What can hang from each mark
Z_730: Z_273 Z_966
Z_966: Z_730 Z_973
Z_100: Z_157 Z_966
Z_157: Z_100 Z_730
Z_273: Z_730 Z_973
Z_973: Z_273 Z_530 Z_966
Z_530: Z_474 Z_973
Z_474: Z_530

Every row comes from one small tree of marks. The marks that hang from a mark follow it in brackets, in the order of their numbers. Every link used is in the known rows. Which tree was each row made from?
In the rows, 128 means zero.
Known rows
Z_530[Z_973]: [126 156 124 126 140 113 103 107 108 151 174  97 141 117 143 107 114  68
 180 185  80 109  89 139 119 145 141 116]
Z_966[Z_730]: [ 84 152  83 113 132 118 129 130 100 147 170  94 160 155 174 107 118  77
 176 171 122 130 100 116  95 126 174 165]
Z_730[Z_273 Z_966[Z_973[Z_530]]]: [114 137 111 105 182 112 141 151 116 178 145 122 101 143 161 121 110 104
 163 145 155 122 164 147 122 136 113 153]
Z_474[Z_530[Z_973[Z_273 Z_966[Z_730]]]]: [112 151 120 111  95  66 105 122 138 146 162  91 133 101 151 132 136  46
 172 189 158 139  85  89 109 147 163 160]
Z_157[Z_100 Z_730[Z_273 Z_966]]: [121 121  85 101 182 151  99  58 108 188 140 128 126 145 146 110  84  71
 159 124 168  94 107 132 106 127 105 159]
Z_474[Z_530[Z_973[Z_273[Z_730]]]]: [127 141 125 102 112  59  87 106 126 126 155 150 131  82 151 115 137  79
 211 183 123 120  61 109  98 131 112 144]
Z_973[Z_273]: [ 98 114  96  94 123 105 131 132 114 147 163 113 147 118 166 131 116  79
 189 156 114 115  95 137  84 132 118 154]
Z_273[Z_730[Z_966] Z_973]: [125 151 115 122 135 134 122 129 110 126 186 118 110 112 153  58  90  94
 188 195 134 111 146 138 110 132 102 176]
Z_100[Z_157[Z_730]]: [113 144  70 117 144 154 108  88 108 139 150 124 155 151 138 101 109  88
 187 169 111 101  78  93 143 122 125 138]
Z_100[Z_966]: [ 99 138 107 117 153 136 146 101 113 148 195  97 150  91 155 135 143  58
 173 174  95 111 102 140  71 125 119 161]
Z_530[Z_474 Z_973[Z_273]]: [122 107 143 127 100  79 112 119 149 139 155  99 134 127 152 129 113  76
 186 188  90 104 100 107 114 168 126 126]
Z_730[Z_273[Z_973[Z_530]]]: [125 125 110 111 190 108 122 168 114 153 133 149 137 125 133 111  93  67
 177 168 101  98 139 141 123 118 110 116]
Z_157[Z_730[Z_273 Z_966[Z_973[Z_530]]]]: [112 145 105 102 171 126 131 120 120 161 135 144  90 177 152 105  97  94
 168 119 173 110 142 149 136 115 101 155]
Z_530[Z_973[Z_273 Z_966]]: [124 135 137 111 120 105 136 108 142 146 180  77 124  85 134 120 108  65
 166 179 113 126  98 130 117 151 141 135]
Z_157[Z_730[Z_273 Z_966]]: [123 133 108 109 169 132 113  89  93 165 153 128 136 147 163 115  88  96
 167 140 159  82 113 132 127 133 103 153]
Z_273[Z_730]: [ 97 146 104  98 149 115 126 103 116 123 180 122 154 128 157  98 122 108
 197 164 102 121 101 128 107 111 135 165]
Z_273[Z_973]: [119 146  94 128 133 129 110 156 104 145 162 105 141 119 141  80 101  54
 188 193 102 106 114 145 114 137 121 146]
Z_530[Z_474 Z_973]: [127 134 152 137 121  93  99 118 130 142 165  82 145 146 146 120 113  82
 183 199  75 103 113 110 135 165 149 118]
Z_100[Z_966[Z_730]]: [ 86 149  84 123 145 138 156 108 117 141 191 102 156 112 177 123 139  54
 168 167 120 118 100 115  61 118 151 178]
Z_730[Z_273]: [117 123 103 107 180 105 126 126 111 171 143 111 169 120 158 128 114  95
 176 156 113  90 103 121 116 135 132 140]
Z_973[Z_530]: [ 92 138 111  91 155 118 123 130 103 151 175 121 144 146 144 137 117  77
 173 146  84 132 129 161 110 107 139 129]
Z_157[Z_100[Z_966[Z_973]]]: [104 142  69 120 167 153 137  98 136 170 158  92 117  97 140 101 148  28
 176 155 126 135  95 140  66 126 132 196]
Z_474[Z_530[Z_973[Z_966[Z_730]]]]: [113 178 122 128 111  77  89 113 116 151 180  78 137 113 143 122 140  40
 167 198 137 137  92  92 130 150 181 150]
Z_966[Z_730[Z_273[Z_973[Z_530]]]]: [118 141  90 111 183 113 136 174 123 146 132 150 135 146 156  98  94  68
 169 164 127 108 134 109 108 109 146 132]
Z_530[Z_474]: [ 97 114 127 126 123  96 112 127 122 147 169  84 163 158 158 130 125  87
 186 172  91 105 124 119 125 155 141 152]

Which tree is each row?
[117 115 141 117 162  87 139 157 145 169 141 112 103 175 166 135 118 111
 166 153 151 116 181 124 141 155 118 156] => Z_730[Z_273 Z_966[Z_973[Z_530[Z_474]]]]
[ 99 103 136 108 105  87 149 157 154 147 154 105  89 174 168 133 114  91
 173 153 152 141 178 139 107 153 105 174] => Z_730[Z_966[Z_973[Z_273 Z_530[Z_474]]]]
[135 125  87 122 170 131 103 127 110 148 123 146 143 138 138  80  78  66
 186 157 130  66  89 118 135 125 100 138] => Z_157[Z_730[Z_273[Z_973]]]
[111 154  70 117 137 164 100  75 113 171 150  99  93 169 144  70 103  52
 175 132 178 135 115 144 107 129 119 198] => Z_157[Z_100 Z_730[Z_966[Z_973]]]
[120 146  46 137 190 142 170 138 151 164 126 116 139 106 176  99 148  89
 183 188 156 106  94  50 104 143 157 173] => Z_100[Z_157 Z_966[Z_730[Z_273] Z_973]]
[126 167  74 125 131 161 115 102 114 155 150 102 107 167 156  72 104  99
 185 173 164 121 118 102 149 145 108 174] => Z_100[Z_157[Z_730[Z_966[Z_973]]]]
[ 92 143  73 100 170 168 136  75 141 153 149 140  96 138 125 110 128  21
 168 118 124 139 100 157  78  79 109 181] => Z_157[Z_100[Z_966[Z_973[Z_530]]] Z_730]
[110 138  94 105 143 158  91  51 100 170 168 105 119 158 141  99  92  49
 164 135 152 122 114 149  97 117 112 176] => Z_157[Z_100 Z_730[Z_966]]
[112 157  70 135 159 157 156 125 135 155 158  96 128  92 146 104 150  72
 189 199 116 119  99  95 109 149 123 167] => Z_100[Z_157 Z_966[Z_973]]
[110 143 111  94 160 119 124 147 120 110 165 157 122 129 134  79  98  81
 190 170  90 126 134 143 112  88 117 141] => Z_273[Z_730 Z_973[Z_530]]
[ 94  99 113 104 113  82 147 165 162 134 137 112 109 169 156 139 131  81
 188 145 118 138 140 128 113 138 125 160] => Z_966[Z_973[Z_273 Z_530[Z_474]]]
[ 78 101 129  96 111  85 166 138 172 125 167  92 131 170 160 163 123  76
 152 152 128 149 156 106 113 126 166 167] => Z_973[Z_273 Z_530[Z_474] Z_966[Z_730]]
[106 126  64 119 209 136 149  89 134 180 147 117 150  94 163 129 135  42
 158 152 137 104  87  94  49 110 155 173] => Z_157[Z_100[Z_966[Z_730[Z_273]]]]
[106 115 136 120 130 101 115 165 132 127 157 125 129 164 130 110 101  56
 181 187  78 113 161 134 130 137 119 132] => Z_273[Z_973[Z_530[Z_474]]]
[108 127  65 106 119 153 117  82 134 170 140 116  85 151 153  84  96  53
 174 125 196 135 106 142  86 130  93 203] => Z_157[Z_100 Z_730[Z_966[Z_973[Z_273]]]]
[135 158 125 122 167 103 136 117 144 155 158  79 147 111 153 109 110  83
 155 177 132 109  98  92 139 145 188 131] => Z_530[Z_973[Z_966[Z_730[Z_273]]]]
[126 135 167 134 113  97 115 101 150 141 183  48 138 131 128 125 123  72
 165 198  86 119 128 110 160 171 162 129] => Z_530[Z_474 Z_973[Z_966]]
[124  96 134 120 172  89 124 172 142 146 124 140 138 153 138 123  94  78
 180 177  89  87 158 113 138 135 116 116] => Z_730[Z_273[Z_973[Z_530[Z_474]]]]
[124 107 148 118 114  77 123 105 170 105 160 125 131 118 158 107 115 107
 198 183  94 107  90  95 111 146 129 141] => Z_530[Z_474 Z_973[Z_273[Z_730]]]
[111 116  73 113 209 157 126  43 126 175 141 136 140 103 137 127 119  42
 164 132 127  83  67 124  75 104 107 164] => Z_157[Z_100[Z_966] Z_730[Z_273]]
[ 95  91 154  90 126  84 150 117 151 115 177 144 107 156 172 140 109 124
 172 148 130 130 173 134  94 112  98 160] => Z_973[Z_273[Z_730[Z_966]] Z_530[Z_474]]
[ 99 135 141 108 130  98 141 136 154 121 169 115  89 182 163 100 127 121
 180 161 137 146 182 133 129 128 123 180] => Z_273[Z_730[Z_966[Z_973[Z_530[Z_474]]]]]
[ 90 125  95 104 115 110 162 129 140 141 181  77 149 125 170 126 114  72
 159 158 148 141 111 106  92 134 167 185] => Z_973[Z_273 Z_966[Z_730]]
[106 118 115  94 126 111 147 104 117 127 184 127 116 107 181 111 103 114
 188 154 153 127 127 138  79 121 103 176] => Z_973[Z_273[Z_730[Z_966]]]
[ 89 119 129  69 146  98 169 117 153 112 179 130 120 110 148 135 118  99
 166 138 114 150 131 143 104  87 129 162] => Z_973[Z_273[Z_730] Z_530 Z_966]
[125 126 127 106 184 112 142 160 137 156 148 117 129 113 116 122 100  65
 158 170 109 114 156 137 143 126 125 125] => Z_730[Z_273[Z_973[Z_530 Z_966]]]
